In the rows, 128 means zero.
Known rows, with every step that occurs
munum ralid tuvu nogo: 101 105 169 109 101 106  88 131 146 158 125 143  95 109 117 113 192  74 116 110 110 155 115 113 133 205 111  94  78 127 101 136 144 137 139 199 143 148 137
munum ralid tuvu: 131  86 167  85 100  88  91 129 133 137 119 148 113  89 132 114 184  94 110 112 105 151 144 120 110 210  90  85  89 132  65 133 128 148 156 214 131 150 143
tutile ralid: 166 102 190 105 109  83 111 134 114 139 135 134 132  61 153 120 170  94  98 159 106 127 131 130 122 200 106 111  86 134  86 170 109 139 157 209 145  79 155
munum ralid bavi nogo zeti: 120 115 167  93 101 121 142  84 146 156 119 149 125 120  91 133 188  92 146 113  98 192 125 123  81 185 104 118  31 152 113  99 163 135 165 224  95 130 141
ralid zizog nogo: 120 143 175 121 126  92 155 110 120 144 108 177 139 104 108 102 172 106 103 144 107 164 122 121  99 174 102 149  80 134 121 140 141 122 161 203 123 115 117
tuvu nogo zeti:  97 125 192 133 101 109 127 126 144 170 119 125 111 118 122 140 183  68 115 139 124 136 108 118 126 188 113 114  49 141 160 129 178 122 117 192 113 132 146
tuvu ralid lali nogo: 125 144 178 117 128  66 104 144 118 164 133 157 152  65 129 127 193 124  72 133 127  99 102  87 154 189  52 124 133 108 103 175 184 140 161 159 162 128 141
salo ralid: 161  85 175 122  87  60 132 147 145 141 147 125 135  66 153 138 169 129  90 118 129 139 153 117 103 208  66  93  66 131 120 145 142 128 148 212 121 134 137
ralid tuvu: 135 101 183 108 101  80 113 139 127 148  99 155 112  71 140  96 196 102  89 133 118 137 128 106 120 205  75 106 103 129  86 146 144 142 156 205 137 136 146
famez nogo: 128 121 179 136  82 100 111 131 139 136 125 116 130  78 123 166 164 112  89 140 126 122 127 105 137 169  99 119  66 161 113 174 140 147 150 173 133 124 130
nogo lali ralid: 188 122 184 149 134  69 117 135 128 152 130 131 152  75  85 152 163 140  78 132 146 112 148  97 118 169  79 123  98 148 150 172 141 104 141 196 119 121 125
tutile ralid sule: 163  87 163  83  90  77 135 145 116 147 148 131 153  59 149 130 154  80 114 142 116 130 131 143 142 195  88 110  89 125  80 183 130 152 167 216 145  99 168
salo ralid tutile: 157  82 205 132  93  72 142 122 134 124 164 141 127  62 125 137 150 136 105 142 161 136 164 117 113 214  76 106  78 130 103 138 154 127 136 225 126 115 140
tuvu nogo lali ralid tutile: 151 145 213 179 145 101 130 109 138 150 154 142 132  92  46 153 153 122  97 153 178 102 129  90 152 170 107 153  96 132 171 164 168  94 112 192 132 100 126
munum ralid: 145  95 162  88  96  85  95 118 134 133 131 123 127  97 131 145 168 104 109 111 108 144 151 130  95 205  96  86  68 149  93 145 116 140 154 207 125 127 138
ralid famez nogo tuvu: 124 147 182 137 133  96  93 128 127 153 136 147  99  92  91 152 176 119  92 154 132  93 125  86 133 159  85 137  91 161 108 193 178 111 113 171 144 143 130
lali ralid: 158 116 188 132 121  74 121 122 123 143 107 133 158  57 115 145 188 136  87 121 157 117 122 112 123 190  74 107 113 125 121 164 124 111 160 203 116 105 130
salo ralid famez nogo lali: 153 122 186 147 120  78 117 157 131 127 170 123 113  93 110 174 140 136  76 152 116 110 165  74 124 163  89 135  62 140 113 184 181 125 127 189 125 159 136
bavi nogo zeti: 125 110 188 109 105 101 147 111 147 163 105 152 124 106 116 126 196 100 117 148 124 174 124 139  98 203  94 116  38 149 132 107 171 123 152 202 103 136 152
tuvu nogo: 115 120 186 132  98  98 118 131 147 173 115 133 113  98 131 126 182  92  93 127 128 126 113 111 133 185  97 121  65 138 155 159 148 130 125 183 141 116 132
bavi nogo tuvu ralid lali: 155 141 173 121 138  61 105 121 128 199 141 206 130  72  77  97 208 155 102 108 158 124 111  97 135 194  37 142 117 136 128 143 193 100 154 174 155 158 125
munum ralid bavi nogo: 136 112 151  92  92 116 131  94 147 161 115 152 126 109  98 122 187 121 126 103  97 178 128 112  88 184  85 127  53 144 108 119 129 137 179 213 123 117 130
lali nogo: 118 117 176 119 100  86 121 131 155 155 108 133 146  78 133 139 177  93  77 156 113 129 119 113 125 177  86 113  69 139 139 169 150 148 140 173 149 103 144
salo ralid zizog nogo lali: 161 128 176 146 131  66 163 138 142 147 160 173 145 109  79 117 138 124  88 139 111 171 160 102  90 164  87 155  51 141 157 128 175 106 140 215 120 146 115
bavi nogo tuvu: 156 122 172 120 114  81 120 120 167 188 120 176 116  94  76 113 202 128 106 128 145 154 128 134 102 186  68 131  57 158 165 133 161 106 130 180 142 132 135
famez nogo lali ralid zizog: 151 154 192 177 139 106 116 125 110 134 141 140 164  92  59 162 148 129  80 149 148 105 132  60 143 132 105 159  97 155 127 183 155 110 150 179 119 126 109
zizog nogo: 139 131 170 117 113  79 145 121 143 160 112 150 130  90 107 128 175 108  94 134 115 162 123 142 103 186  88 124  67 133 137 145 144 124 153 198 117 115 129
sule ralid tuvu nogo zeti:  76 123 201 100 101 119 118 149 115 167 119 137 115 123 121 100 197  47 140 123 123 150  90 138 127 193 126 116  59 133 114 119 195 127 136 227 124 181 143
ralid sule: 142  87 157  99  77  70 139 138 129 153 123 134 154  81 134 141 157 100 102 114 130 131 146 135 131 197  66 105  81 132 108 167 141 148 147 204 133 130 152
famez nogo zeti: 110 128 190 139  86 117 126 120 132 139 128 100 130  98 113 174 164  85 110 153 122 137 120 109 129 171 117 111  45 168 116 146 174 140 134 184 102 136 141
munum ralid zizog nogo lali: 148 140 166 115 140  92 133 112 133 143 148 170 135 141  57 125 139 102 107 127  86 173 153 120  88 158 119 148  56 153 132 123 150 122 150 205 125 138 119
famez nogo lali ralid: 171 149 188 171 120  94 112 134 135 144 147 108 157  79  66 193 152 137  70 144 156 105 136  76 149 141  88 138  84 157 142 189 150 115 142 176 119 124 123
sule ralid tuvu nogo:  91 114 189 100  96 108 106 158 127 172 112 143 123 103 130  90 194  69 116 112 128 137  97 129 130 200 103 121  82 126 111 144 166 136 150 219 151 161 136
lali nogo zeti: 100 125 183 120 102  96 130 125 150 156 117 120 139  97 123 148 180  66  97 159 110 142 116 120 119 178 100 107  55 143 143 139 177 140 136 182 122 116 158
ralid lali nogo: 105 141 187 124 117  77 109 133 133 152 113 154 128  80 120 126 187  80  93 153 113 110 108 102 121 184  74 124 105 128 111 172 176 150 150 177 154 119 136
lali nogo tuvu ralid: 152 137 157 131 121  66 109 135 155 199 145 151 157  68 101 132 185 131  72 127 150 110 109  91 155 162  51 123 102 136 154 168 179 112 125 146 173 122 140
sule ralid lali: 121 117 197  90 107  81 103 154  92 142 125 156 133  94 123 112 176  91 120 115 125 106 127 143  89 205  85 128 103 141  71 150 162 148 165 232 134 169 131
famez ralid: 152 117 175 127  95  64 126 117 141 146 106 157 127  78 150 136 196 119  68 127 126 133 128 115 132 204  60 102 117 115 122 153 101 138 132 201 129 119 157
sule ralid tutile: 131  97 209 101  93  95 127 122 104 130 138 136 145  88 109 119 158 111 127 138 153 127 142 154 108 206 108 126  83 144  88 137 143 135 150 232 142 128 139
sule ralid: 135  95 190  85  88  85 119 153 119 147 118 128 154  94 139 128 170 101 112 117 127 133 132 147  99 200  94 110  72 149  99 148 137 140 160 224 136 145 136
ralid salo: 149 106 167 116 114  91 148 154 116 146 114 115 129  68 140 137 153  94  95 130  99 119 157 118 135 203  75 142  97 143 104 178 149 126 143 185 147 109 129

Rows
133 136 162 138 119  71 113 128 173 188 132 143 130  86  88 134 183  89  86 153 131 110 114 113 123 157  70 121  76 153 166 162 178 126 113 166 168 117 142 -> lali nogo tuvu
149 118 187 130 128  75 108 128 111 147 101 154 138  51 119 108 207 121  89 127 154 124 112  97 132 205  72 104 135 114  86 160 136 119 166 212 120 130 126 -> lali ralid tuvu
134 159 167 140 142  77 141 107 137 171 125 191 128 106  66 101 174 106 111 142 129 153 115 112  99 156  92 158  75 154 152 138 166 101 129 195 142 139 108 -> ralid zizog nogo tuvu
141 138 168 153  97  94 101 126 160 165 146 131 121  89  75 161 165 106 102 143 148 112 123 101 139 154  82 127  63 179 138 172 164 124 116 164 148 143 126 -> famez nogo tuvu
180 124 185 142 134  81 128 126 151 168 125 156 152  81  63 135 183 153  82 136 153 151 140 110 112 174  73 142  74 137 167 147 150  99 160 191 120 118 129 -> bavi nogo lali ralid
173 152 188 128 150  91 143 127 114 150 156 180 138 103  83  99 150  91  99 178  88 158 131 115 115 152 131 173  71 141 122 153 145 118 158 207 141  91 131 -> tutile ralid zizog nogo lali
164 107 181 106 124  99 143 160  99 147 142 110 132  48 156 122 157  72 109 155  90 113 145 126 148 207  99 142 100 130  72 195 129 124 154 200 160  76 146 -> tutile ralid salo
147 114 197 102 124  92 121 126  94 128 132 157 138  69 150  88 170  87 109 170 102 125 121 100 117 185 115 133  98 134  66 163 110 136 161 213 146  79 144 -> tutile ralid zizog
136 113 170 119 113 100  88 141 159 163 148 145  93 125  83 119 168  77 103 118  97 147 138  97 133 176 115 116  62 141 131 136 166 126 120 199 145 159 141 -> munum ralid tuvu nogo lali
167 113 156 146 102  77 156 115 174 192 147 178 119  81  77 112 186 138 119 110 148 164 123  95  93 172  51 140  48 147 162 121 183 104 144 210 132 140 126 -> salo ralid bavi nogo tuvu
159 166 170 154 143  69 165 108 137 152 127 198 140 122  76 117 164 122  72 151 100 162 139 104 121 156  89 155 105 125 160 136 135 114 132 203 122 131 134 -> famez ralid zizog nogo lali
133 172 169 154 137  57 111 121 157 178 127 195 116  88  82 130 200  86  76 152 135 105 100  94 143 175  49 121 143 117 142 163 169 130 109 178 163 140 147 -> famez ralid lali nogo tuvu
135 144 188 115 134  92 148 142 110 153 135 173 158 132  69 107 141  95 110 139 108 162 134 135  84 148 120 173  64 159 135 132 169 115 158 224 133 155 111 -> sule ralid zizog nogo lali
167 150 178 148 158  75 137 134 134 153 120 174 137  84  47 120 181 129  81 139 141 157 118 103 124 172  81 142 107 118 135 151 167  99 152 208 114 143 124 -> zizog nogo lali ralid tuvu
135 158 179 138 155  84 151 105 104 143 104 171 167  83  81 116 187 136  97 142 142 157 103 112 106 173  89 154 117 115 123 151 135  97 173 205 108 110 104 -> lali ralid zizog nogo
 91 137 190 139 110  98 128 115 146 170 104 161  95 110 129 109 214  70  98 138 118 151  93 103 161 198  91 104 110 103 138 120 160 132 115 211 115 153 160 -> famez ralid tuvu nogo zeti
173 133 196 139 169  67 111 136  96 138 124 146 134  77  96 139 175 147  74 145 137  90 142  84 118 174  77 137 122 124 117 183 154  93 137 204 119 118 135 -> nogo lali ralid famez
115 113 195  75 121  84 104 152  80 135 112 141 131  97 154 112 183 114 115 128 111 112 135 139  97 207  89 125  96 130  72 165 147 127 150 227 139 145 139 -> sule ralid famez
151 157 160 119 169  60 123 122 116 183 138 188 125  87  92 111 192 159  85 124 135 129 114 101 133 179  55 146 125 116 126 167 190  87 132 176 146 140 123 -> zizog nogo tuvu ralid famez
180 152 175 154 147  71 144 124 136 157 133 148 156  88  48 152 158 137  80 135 142 146 131 119 113 160  83 143  88 134 174 157 154 101 143 199 108 122 117 -> zizog nogo lali ralid
146 151 181 138 144  77 153 120 125 152 128 176 138 120  74 110 150 111  90 152 100 154 142 106  96 150 108 163  62 154 154 142 163 113 143 198 123 125 121 -> ralid zizog nogo lali
157 118 170 138 134  85 141 147 100 146 117 106 161  48 121 146 164 118  95 121 140 105 141 105 140 203  66 148 128 124 101 188 138 102 155 192 134 102 114 -> lali ralid salo
141  76 140  76  74  84 122 130 139 139 150 119 150  96 126 158 149  96 122  90 118 151 158 153 118 205  79  84  75 138  86 150 130 151 156 216 127 147 149 -> munum ralid sule
106 135 188 123 114 104 104 132 111 129 116 124 112  83 133 154 175 120  86 155 113 104 123  91 136 175  93 132  91 143  81 197 156 138 139 179 131 123 136 -> ralid famez nogo
171 133 187 157 148  74 123 124 105 142 132 158 167  85  78 118 158 134  80 139 144 111 143  74 119 157  91 148 109 143 131 164 146  99 143 203 121 116 119 -> nogo lali ralid zizog
100 159 189 131 122  79 133 111 132 150 115 170 124  94 115 144 202  63  86 162 114 128 100 109 138 193  75 106 127 105 119 137 173 147 130 198 121 138 163 -> famez ralid lali nogo zeti
143 116 176 125 105  65 119 122 136 147  94 178 115  76 146 100 210 111  72 133 118 142 121 107 144 212  61  93 139 108  92 142 114 144 138 213 130 137 158 -> famez ralid tuvu
168 149 150 130 134  59 136 126 144 198 145 172 148  76  76 130 184 154  87 112 153 143 118 118 133 170  57 131  93 140 157 146 174  90 134 171 145 142 120 -> zizog nogo tuvu ralid
156 123 166 151 110  80 138 140 145 180 147 127 164  97  73 159 150 112  94 114 162 116 128 103 165 158  77 138  91 128 180 181 175 106 130 192 129 134 134 -> tuvu nogo lali ralid sule
177 123 152 127 137  66 130 155 114 189 150 134 146  57 113 129 161 130  90 101 141  98 143  89 165 190  41 147 123 145 121 180 182  86 126 163 167 136 123 -> nogo tuvu ralid salo
155 145 190 167 133  83 117 138 150 172 138 130 137  93  70 154 167 119  87 126 147 111 122  90 142 159  93 135  87 135 186 169 160  93 123 180 130 116 128 -> tuvu nogo lali ralid
127 132 179 117 122  92 100 135  92 140 137 130 138  69 149 152 180 159  72 136 129  91 117  74 165 179  72 129 115 123  67 203 157 126 151 155 140 127 130 -> tuvu ralid famez nogo
150 153 149 142 123  78 131 117 153 196 142 158 156  62  89 119 187 132  93 124 138 111  97  60 156 141  46 141 102 134 152 166 193 113 135 158 173 112 130 -> lali nogo tuvu ralid bavi
160 118 158 111 104  92 149 110 133 183 111 169 151  64 122  97 207 171  95 102 134 153 110  83 132 181  53 147  86 125 121 142 155 121 181 184 136 107 129 -> tuvu ralid bavi nogo
115 126 182 130 121  86 173 120 125 139 141 162 143 109 106 119 164  99 116 144 115 194 131 119  81 186 104 128  49 127 128  97 183 113 152 228  87 152 120 -> salo ralid zizog nogo zeti
118 132 158  99 123  98 130 101 122 136 123 165 139 118  94 115 167 100 115 122  92 182 135 134  79 178 113 134  73 138  98 127 128 127 164 211 116 131 112 -> munum ralid zizog nogo
184 108 169 144 102  80 171 132 171 167 149 161 128  88  84 126 164 146  96 117 116 168 152  83  94 167  65 152  29 143 162 121 178 117 150 212 122 133 130 -> salo ralid bavi nogo lali
188 124 207 162 142  79 131 110 119 128 147 144 152  73  58 145 150 147  91 158 175 104 151  93 130 178  88 139 111 140 129 158 159 107 128 208 122 100 137 -> nogo lali ralid tutile
107 126 171  95 115 114  82 123 113 115 134 118 113  99 122 171 167 117 101 133  98 120 143 103 119 184 108 111  79 141  57 181 138 144 147 190 124 143 131 -> munum ralid famez nogo
146 128 189 151 113  87 120 145 160 173 139 135 112 119  91 137 157  99  85 133 115 118 134  97 135 157 102 139  49 156 185 157 169 115 109 178 147 120 138 -> tuvu nogo lali
118 106 189  89 104  97 120 139  90 142 117 154 163 102 138  93 165  96 122 123 120 134 126 128  93 183 106 133  87 150  84 147 140 132 163 228 137 136 123 -> sule ralid zizog
142 151 165 148 123  91  99 124 118 173 159 157 157  80  89 131 164 139  92 128 159 106 112  57 164 141  75 148 104 159 111 174 172 110 141 152 157 147 110 -> famez nogo tuvu ralid zizog
130 139 194 113 125 110  96 134  92 118 145 125 110  62 146 141 169  96  92 186 104 100 116 101 144 178 124 132  98 129  49 208 132 139 152 188 144  89 147 -> tutile ralid famez nogo
153 145 160 137 128  69 142 118 159 183 133 170 120  97  64 129 181 112 101 130 135 153 123 135 102 170  79 135  69 158 166 144 166 102 124 192 132 138 121 -> zizog nogo tuvu
145 126 182 107 124  63 101 141  94 151 131 166 144  59 143 114 186 140  85 105 137  96 126  88 138 207  56 118 141 114  80 163 163 130 164 184 141 142 132 -> tuvu ralid lali
